Each row was made from one path, in order. Every step used is in the known rows, and no mark comes twice. Write each row's path.
Known rows
A/U: [ 24.7  27.0 -10.0  27.3   6.1 -33.2 -22.2 -22.3 -11.5  -5.7 -35.4  34.6
  38.8   9.5   6.6 -22.2 -32.7  -3.2 -18.0   9.1]
S/A/N: [-30.6 -28.8  30.9  26.1 -34.5 -27.2 -34.6  13.5 -13.0   0.0  -3.5  17.0
  10.5 -14.5 -32.6 -33.8   9.6   6.0  17.1  -2.3]
A/Z/J/S: [-25.5  18.9   8.4  42.7   7.6 -30.5  22.4 -35.9  34.6  -5.8  -9.5  32.9
  25.1 -17.7 -39.1 -56.8  25.8 -47.8  42.0  -3.6]
N/A/K: [-59.6   9.6  -5.6  -8.2 -23.1 -19.2 -13.4 -26.4 -10.2  25.9  -5.8  31.5
 -11.1  -1.4 -15.0 -42.9   6.5  17.3  18.0   3.4]
S/A/K/J/Z: [-43.6  49.3 -29.6  35.2   0.6 -33.0 -22.4 -75.0  42.0  33.4 -23.4  34.2
  31.6 -14.0 -66.1 -46.5  21.1 -12.0  44.2  -5.2]
K/J/Z/A/U/R: [ 33.7  51.3 -26.5  25.7   9.0  -7.1 -15.9 -11.7 -19.2   0.1 -21.7   8.4
  32.8 -26.1   5.4 -26.7 -13.4   2.1 -12.7   1.0]
A/N: [  2.5 -23.9  40.3  26.2 -12.4 -19.9 -23.1   2.5 -26.3  -2.2  -8.7  -0.7
  -5.1 -29.3 -38.5 -11.8  -5.0  10.8  -5.1  -1.1]
K/J/N/A/U: [ -5.0  -3.9  -3.4  36.9 -11.9 -49.8 -42.7  -2.4  15.2  17.9 -31.3  37.5
  55.8   1.1 -13.0 -40.0  18.8  15.9 -11.7   5.1]
K/J/S/A/U/R: [  5.7  39.5 -12.2  34.9  -7.0  -7.7 -30.7  19.6 -12.0  -4.0 -14.6  27.6
  55.5 -23.0   6.7 -46.5 -12.7  20.5  -7.5  13.5]
Z/J/S/A: [-70.9   0.0   7.5  30.6 -21.0 -30.8  -2.1  -0.8  41.0   7.9   4.8  47.2
  34.1  14.4 -16.5 -74.4  40.4 -25.6  67.1  -1.4]
S/A/Z/J/N: [ -6.9  -0.6  17.1  -1.4 -32.8 -59.7 -29.1  -6.3  22.4   2.9 -31.1   8.1
  59.8  -7.4 -44.4 -67.3  51.1 -50.8  21.9 -30.0]
A/U/R: [ 45.6  46.2  -7.6  10.0   1.0  -3.9 -24.3  17.1 -38.1  -9.4 -18.8   8.3
  36.2 -24.9  14.3 -19.4 -38.3  22.6 -37.8  12.5]
Z/A: [-21.1   3.3  -4.0   1.9   4.8  -4.9  15.4 -30.6   8.5   0.9  -4.6   6.0
 -36.2  16.0  20.8 -33.5  11.6 -32.5  33.7  -6.7]
J/N: [  1.1  -5.7  36.0  -5.3 -14.3 -42.5 -38.6  13.2  17.4   2.5 -25.3  -3.4
  20.4   9.1 -30.3 -46.2  19.3  -9.8   0.7 -13.6]
J/S: [-32.2  11.8  23.2  38.5  16.3 -18.3   8.3 -12.4  33.3  -4.1   1.4  28.4
  -5.6   4.6 -21.4 -45.9   0.6  -7.5  31.2  10.2]
U/A: [ -0.7 -14.9  29.0  -2.8 -18.8 -23.7 -17.4   5.1   8.7  -3.0  13.0  16.2
 -11.4 -37.8  20.3 -47.9  29.6   8.6   9.1  53.8]
A/K/J: [-52.2  18.0   1.0  33.9   3.5   2.5 -19.8 -52.6  10.4  23.7 -25.9  24.2
  24.4 -20.9 -21.8 -50.4   8.4   7.1  27.9   7.1]
U/A/Z/J/S: [-22.8  11.4  15.8  40.7   2.0 -35.4  19.5 -28.9  36.6  -7.0   0.7  34.9
  21.6 -31.9 -28.7 -66.3  41.5 -44.7  44.2  10.8]
K/J/S/A/N: [-51.3 -30.0  36.0  57.0 -26.0 -25.2 -30.4   7.8   8.2   1.3  -0.8  27.2
  17.9 -17.8 -45.2 -48.5  26.4   6.5  34.7  -0.2]
T/A: [-60.8   9.8   1.6  20.3 -27.1  -7.8  -2.6   2.3 -13.2   2.6 -19.0   3.2
  24.1 -14.5  13.4 -30.0  18.9 -24.8  10.1  25.7]
K/J/S/A: [-85.9  -0.7   4.7  48.1 -16.3 -17.5 -18.7  -6.1  53.0  10.6   1.7  50.6
  31.7  11.9 -16.7 -76.3  33.5  -6.3  62.4  12.0]

Write each row's path
[  9.4   2.4  23.1  -0.7 -21.6 -54.7 -22.8 -11.8  19.2   1.9 -34.5  -0.6
  52.6 -14.0 -46.2 -58.1  45.2 -49.2  11.1 -29.2]	A/Z/J/N
[-76.0   9.1  13.3  59.2   7.7 -10.6  -1.4 -31.7  43.4  18.4  -3.1  42.4
   9.1 -11.0 -35.0 -64.3  28.8   7.8  47.9  10.4]	N/A/K/J/S
[-19.9  14.5 -13.7  10.4 -22.9 -32.5   5.9 -41.7  12.9   3.9 -18.2  28.6
  54.8 -25.6 -27.6 -55.1  36.2 -60.9  37.4 -10.5]	S/A/Z/J
[-21.9  20.2 -12.9  16.4 -20.9 -29.0  16.3 -39.8  -3.5   1.2 -26.7  12.1
  57.1 -42.7 -20.1 -43.7  40.2 -69.3  23.4  -2.5]	T/A/Z/J
[-25.0  24.3 -25.2  27.1  17.4 -16.8  10.5 -68.5  39.1  17.9 -11.2  11.5
 -15.9   0.8 -20.4 -35.9  31.5 -38.8  49.7 -12.2]	K/J/Z/A
[-40.2  39.9 -27.0  35.6   8.0 -31.6 -15.8 -75.2  41.4  39.8 -19.0  29.8
  23.0 -23.4 -69.6 -36.3  26.1  -0.1  34.3  -1.4]	N/A/K/J/Z
[-24.9  -8.6  34.4  13.2 -21.3 -39.3 -50.8  -8.8  21.2  15.1 -29.0   5.9
  35.0 -16.1 -32.3 -73.2  45.8  -1.2  16.9  -2.3]	U/A/K/J/N
[  6.9  -3.4  -1.0  25.7 -13.2 -59.6 -30.5   0.3   5.3  15.0 -28.4  33.5
  55.5   4.1 -13.1 -38.1  24.7   1.4  -9.3  -4.0]	Z/J/N/A/U
[ 13.7  39.3 -37.1  44.8  16.0 -39.2 -10.0 -58.8  14.2   5.1 -36.6  34.9
  27.7  11.8  -4.1 -32.0  -1.4 -33.0  13.3  -5.3]	K/J/Z/A/U
[-27.8  11.7 -25.8   4.9 -25.9 -24.6 -12.8 -33.8  18.3   3.3  -6.0  31.3
  13.7 -30.5 -23.6 -34.1   6.9 -14.3  -2.2  19.3]	N/A/Z
[-37.1  28.0 -30.8   4.3 -37.0 -26.6 -22.2 -34.1  19.5 -11.2 -15.5  39.5
  35.1 -10.7 -16.7 -54.5  -5.8 -39.5  15.8  11.6]	S/A/Z
[-61.5   9.4  21.7  57.3   7.9 -13.8  -4.8 -32.3  39.2   7.1  -3.1  39.5
   9.1 -20.5 -24.4 -73.0  29.9  -1.0  48.1  22.2]	U/A/K/J/S
[-46.9  30.6 -26.3  20.5 -31.6 -29.5 -15.4 -31.8  33.1 -15.7  -9.3  47.2
  31.5  -7.8 -23.7 -65.2   0.6 -43.1  27.9  11.0]	J/S/A/Z
[ -9.4 -12.3  15.2  42.0  -2.6 -25.9  -9.7 -34.6  -0.3   6.5 -10.5  -1.3
 -15.5 -27.1 -49.3 -21.4  26.1 -17.1  27.0 -17.7]	K/J/Z/A/N
[-57.1  16.1  -7.6  31.3   3.6   4.7 -10.2 -60.4  12.0  21.6 -21.7  20.9
   6.9 -12.3  -8.7 -54.6  20.2 -11.6  41.2  -1.3]	Z/A/K/J
[-12.5  28.1 -24.0   9.4  13.2 -23.4  15.2 -58.1  29.2  10.3  -6.9  10.7
 -29.9  12.5 -16.9 -29.4  18.7 -44.0  42.3 -15.7]	J/Z/A
[  1.6  17.4  -9.2  -0.7 -29.1 -28.4 -16.9 -33.1  11.7 -20.0  -5.5  25.9
  12.7 -50.4  -1.8 -50.0   8.1 -30.1  -4.0  42.5]	U/A/Z
[-38.2 -32.4  25.3  -2.0 -25.7 -41.8 -30.5  22.5  25.9  28.7  -1.6  13.9
   8.4  -0.9 -27.3 -39.4  49.1  24.3   6.4   1.2]	J/N/A
[-36.4   8.5   8.0  42.4   2.5 -33.5  22.3 -29.5  38.1   3.7   0.0  37.6
  22.6 -22.0 -39.9 -57.6  40.3 -37.6  44.1  -1.1]	N/A/Z/J/S
[-27.5  51.4 -24.8  35.2  13.4 -29.7 -16.4 -83.0  36.4  31.6 -27.8  24.5
  25.7 -20.0 -68.0 -36.0  13.8 -10.2  33.7  -5.4]	A/K/J/Z
[  3.0  -2.3  -3.4  23.0 -13.6 -54.7 -39.4   5.6   6.1  11.6 -27.0  36.4
  44.7   8.9  -8.8 -35.5   8.6  12.2 -17.9   4.8]	J/N/A/U
[-75.2  15.1  -7.6  32.6 -12.9  -2.3 -29.8 -43.9  18.4  26.8 -19.8  37.5
  36.4 -12.0 -18.5 -64.8  19.8   3.9  42.5   7.0]	S/A/K/J
[ -6.6 -27.6  30.0  22.5  -9.8 -15.7  -7.4  -7.0 -22.4  -5.9  -5.5  -4.9
 -29.4 -16.2 -20.3 -18.9  11.8 -12.6  15.4 -13.3]	Z/A/N
[-34.2   1.5  21.7  13.8 -13.5 -32.2 -38.9 -20.3  21.8  15.3 -33.8   2.3
  27.0   1.5 -32.2 -66.9  39.8 -15.8  26.2 -24.1]	Z/A/K/J/N
[-69.3   3.0  -2.6  33.5  -4.9  -2.6 -23.4 -45.4  17.3  36.4 -14.4  29.5
  21.8 -24.2 -22.8 -51.3  28.5  21.7  29.8  12.3]	N/A/K/J
[-40.1 -29.4  39.0  44.3 -30.1 -33.5 -19.5  12.8  -0.6  -0.4   0.5  24.1
  19.5 -17.2 -45.1 -47.0  32.6  -8.0  38.1  -9.5]	Z/J/S/A/N
[-34.8 -36.3  26.9   1.1 -23.3 -48.0 -18.9  16.6  26.8  34.3  -3.5  12.5
  23.1  -8.4 -34.6 -45.1  69.7   8.6  19.3  -7.7]	Z/J/N/A
